What can hang from each mark
z_671: z_677
z_677: z_428
z_491: z_146 z_628 z_677
z_428: z_146
z_628: z_428 z_671
z_111: z_146 z_628 z_677
z_146: z_428 z_671

Every row comes from one small tree of marks. The marks that hang from a mark follow it in brackets, in the order of their numbers. Every link used is in the known rows. Which tree was each row made from?
(in the rows, 128 means zero)
Known rows
z_428(z_146(z_671(z_677))): [157 129 154  88 148 183  54  89 145 123  93 163 123 140  60 100  88 129
 117 183 157 183 115 135]
z_111(z_628): [137 149 142 135 125 171 152  95 154 153  87 134 134 115 107 101 136 129
  95 152 135 152 135 113]
z_111(z_146(z_428) z_628 z_677): [138 119 199 143 151 152  81 109 165 146  54 162 162 151 137 104 147 144
  69 127 134 146  99 128]
z_146(z_671): [137 152 126 117 125 159  97  88 152 127  91 146 123 111  89  98 119 107
 121 146 150 180 132 128]
z_671(z_677(z_428(z_146))): [161 101 182  81 137 204  79 106 165 119  94 146 117 146  90 128 115 152
 127 162 141 164  91 115]
z_428(z_146(z_671)): [138 165 129 105 142 171  67  84 150 126 100 155 110 119  70  95  96 116
 108 175 150 182 109 130]
z_491(z_146 z_677(z_428)): [115 134 145  84 138 189 146  75 174 143  89 127 114 113 120 114 130 158
 133 124 139 156 107 136]
z_491(z_146 z_677): [121 150 134  91 155 167 153  76 166 156 102 132 126 108 106  91 115 162
 118 132 154 165 126 142]
z_428(z_146): [149 156 146 105 151 171 100 102 162 135 112 143 116 120  84  99 106 145
 107 162 148 169 106 117]
z_111(z_628(z_428 z_671) z_677): [128  89 230 125 137 154 157  87 142 170 115 130 182 133 145  86 136 146
 107 142 135  96 122  75]
z_671(z_677(z_428)): [160  87 179  94 119 192 109 112 168 119  85 136 130 140 108 129 139 142
 139 135 141 163 113 111]
z_111(z_146(z_671) z_628(z_428) z_677): [109 107 216 139 129 137  74  64 128 146  94 156 177 131 134  80 121 108
 102 161 133 121 113 117]
z_146(z_428 z_671(z_677)): [172 128 154  98 140 181  65 103 162 111  55 171 121 139  78 119 113 131
 103 151 156 193 134 135]
z_671(z_677): [166 105 169 100 135 171 115 111 159 132  96 141 142 137  93 105 123 147
 124 145 155 170 133 116]
z_628(z_428 z_671): [148 124 208 103 129 149 153 104 158 154 132 127 149 106 133  87 126 143
 128 139 142 125 125  74]
z_111(z_628(z_671(z_677))): [160 101 196 109 133 175 157 118 154 171  88 137 159 141 115  99 138 148
 106 148 141 138 131  96]
z_146(z_428 z_671): [152 166 129 115 135 169  80  98 167 115  61 161 108 118  88 113 120 119
  96 140 149 190 128 131]
z_491(z_146(z_428 z_671) z_628 z_677): [145 180 106  98 173 172  85  92 163 122  68 152 109 120  74 104 110 145
 101 145 157 175 152 171]
z_677(z_428): [140 124 155 112 114 181 123 106 171 123  92 129 118 118 119 124 146 131
 133 128 135 160 107 107]
z_491(z_628 z_677): [161 161 119 119 158 152 114 127 170 130 115 134 124 123  82  94 130 143
 123 150 144 161 164 164]
z_491(z_628(z_428 z_671) z_677): [161 140 183 104 158 140 138 125 162 149 143 128 142 115 112  82 125 152
 134 153 140 117 162 124]
z_628(z_671): [152 131 173 108 134 153 146 123 169 157 110 128 143 119 121  93 139 140
 121 121 147 150 118  95]
z_491(z_677): [142 156 132 108 144 157 133 102 175 144 105 142 119 115  99  93 125 146
 120 143 142 173 139 154]

Which tree is each row?
[132 148 141 100 127 195  62  84 159 113  87 150  99 122  85 118 110 110
 124 162 137 173  89 125]	z_677(z_428(z_146(z_671)))
[134  99 193 118 109 182  69  94 151 134  56 159 141 141 119 115 138 100
 117 158 126 156 103 133]	z_111(z_146(z_671(z_677(z_428))) z_628)
[150  96 162  94 111 193  77  93 157 110  74 149 125 137  94 125 128 114
 142 147 143 174 118 124]	z_146(z_671(z_677(z_428)))
[148 138 210  91 148 160 125 101 154 154 140 137 137 113 114  86 103 151
 117 166 144 125 104  78]	z_628(z_428(z_146) z_671)
[166 125 186 104 141 157  33 114 165 119  53 179 134 143 100 108 119 125
 100 145 151 191 111 145]	z_111(z_146(z_428 z_671(z_677)))
[168 100 234  74 154 172 112 105 150 151 134 144 148 133 104  91  96 166
 124 176 151 128 110  82]	z_628(z_428(z_146) z_671(z_677))
[125 175 118  87 159 178 105  67 168 136  58 160 104 112  90 104 104 147
  98 138 154 187 127 160]	z_491(z_146(z_428 z_671) z_677)
[137 150 145  91 147 191  97  98 179 131 100 148  94 125  96 114 116 149
 123 160 129 165  98 151]	z_491(z_677(z_428(z_146)))
[128 156 140  96 157 158 110  64 139 130 120 136 130 100  85  84  95 138
 132 169 154 138 162 146]	z_491(z_146(z_671) z_628(z_428) z_677)
[155 170 124  98 181 173 117 109 174 130  81 140 115 121  88 108 121 174
  99 134 155 163 147 157]	z_491(z_146(z_428) z_628 z_677)
[158 164 158 101 173 158  93 104 156 128 145 143 115 115  75  88  94 157
 119 194 140 134 150 147]	z_491(z_628(z_428(z_146)) z_677)
[119 145 193 134 115 142  95  70 135 148  95 154 146 104 126  82 117  97
 101 175 128 134 124 114]	z_111(z_146(z_671) z_628(z_428))
[165  91 211  73 141 198  97 124 170 139 100 140 131 152 108 119 124 155
 132 148 141 145  82  96]	z_628(z_671(z_677(z_428(z_146))))
[124  99 203 135 133 159 137  70 136 149 109 136 170 128 127  95 128 142
 104 158 136 112 132  95]	z_111(z_628(z_428) z_677)
[138 108 218 117 120 154  82  76 130 144  89 162 159 125 115  87 110 111
 109 184 136 138 128 118]	z_111(z_146(z_671(z_677)) z_628(z_428))
[115 124 188 121 145 171  78  49 123 138 105 158 151 132  94  88  92 123
  94 194 138 124 115 113]	z_111(z_628(z_428(z_146(z_671))) z_677)
[137 122 184 126 148 139  24 102 163 121  59 172 152 148 119 100 130 121
  95 123 149 173  94 144]	z_111(z_146(z_428 z_671) z_677)
[121  78 238 130 125 157 110 118 162 166  82 134 179 154 170 102 169 130
 111 109 122 110  73  99]	z_111(z_146 z_628(z_671) z_677(z_428))
[135 153 181 116 140 178 133  72 140 150 117 143 127 108  99  94  99 142
  90 197 132 127 121  95]	z_111(z_628(z_428(z_146)))
[137 128 207 120 124 161 179  93 147 171 116 128 153 106 136  88 132 138
 106 154 131 109 134  73]	z_111(z_628(z_428 z_671))
[117  91 192 123 121 153  35  93 158 118  77 151 155 146 135 107 143 104
 133 119 137 155  78 134]	z_111(z_146(z_671) z_677(z_428))
[140 156 122 100 170 162 135 101 161 142 110 124 130 115  88  92 119 161
 124 140 155 153 151 153]	z_491(z_146 z_628 z_677)
[144 167 115 103 154 186  46 106 164 107 100 151  92 129  65 113 110 119
 129 179 133 164 127 175]	z_491(z_628 z_677(z_428(z_146(z_671))))
[148 173 141 102 166 159  59  86 144 118 132 155 111 113  61  85  82 128
 122 205 142 145 154 161]	z_491(z_628(z_428(z_146(z_671))) z_677)
[116  86 208 140 123 164  92 100 159 145  73 141 166 149 153 111 160 127
 108 124 123 126  83 118]	z_111(z_146 z_628 z_677(z_428))
[149 112 200 126 155 139  56 120 173 130  70 160 158 150 134 104 142 148
  92 112 147 162  91 131]	z_111(z_146(z_428) z_677)
[154  83 207 103 117 198 151 117 163 158  78 134 148 144 128 122 153 143
 121 138 128 129 111  90]	z_111(z_628(z_671(z_677(z_428))))
[167  84 232  85 134 159 141 110 152 151 126 135 161 127 123  93 120 157
 136 148 150 128 130  78]	z_628(z_428 z_671(z_677))
[123 146 115  95 145 185  98  84 158 119  87 131 113 116  89 112 124 129
 140 142 144 156 136 160]	z_491(z_146(z_671) z_628 z_677(z_428))
[165 150 148 109 161 146 131 144 174 152 122 129 136 127 101  87 139 149
 127 136 144 143 154 145]	z_491(z_628(z_671) z_677)
[142 118 181 123 124 159  74  94 143 147  68 163 154 138 103  92 122 108
 101 167 139 163 122 140]	z_111(z_146(z_671(z_677)) z_628)
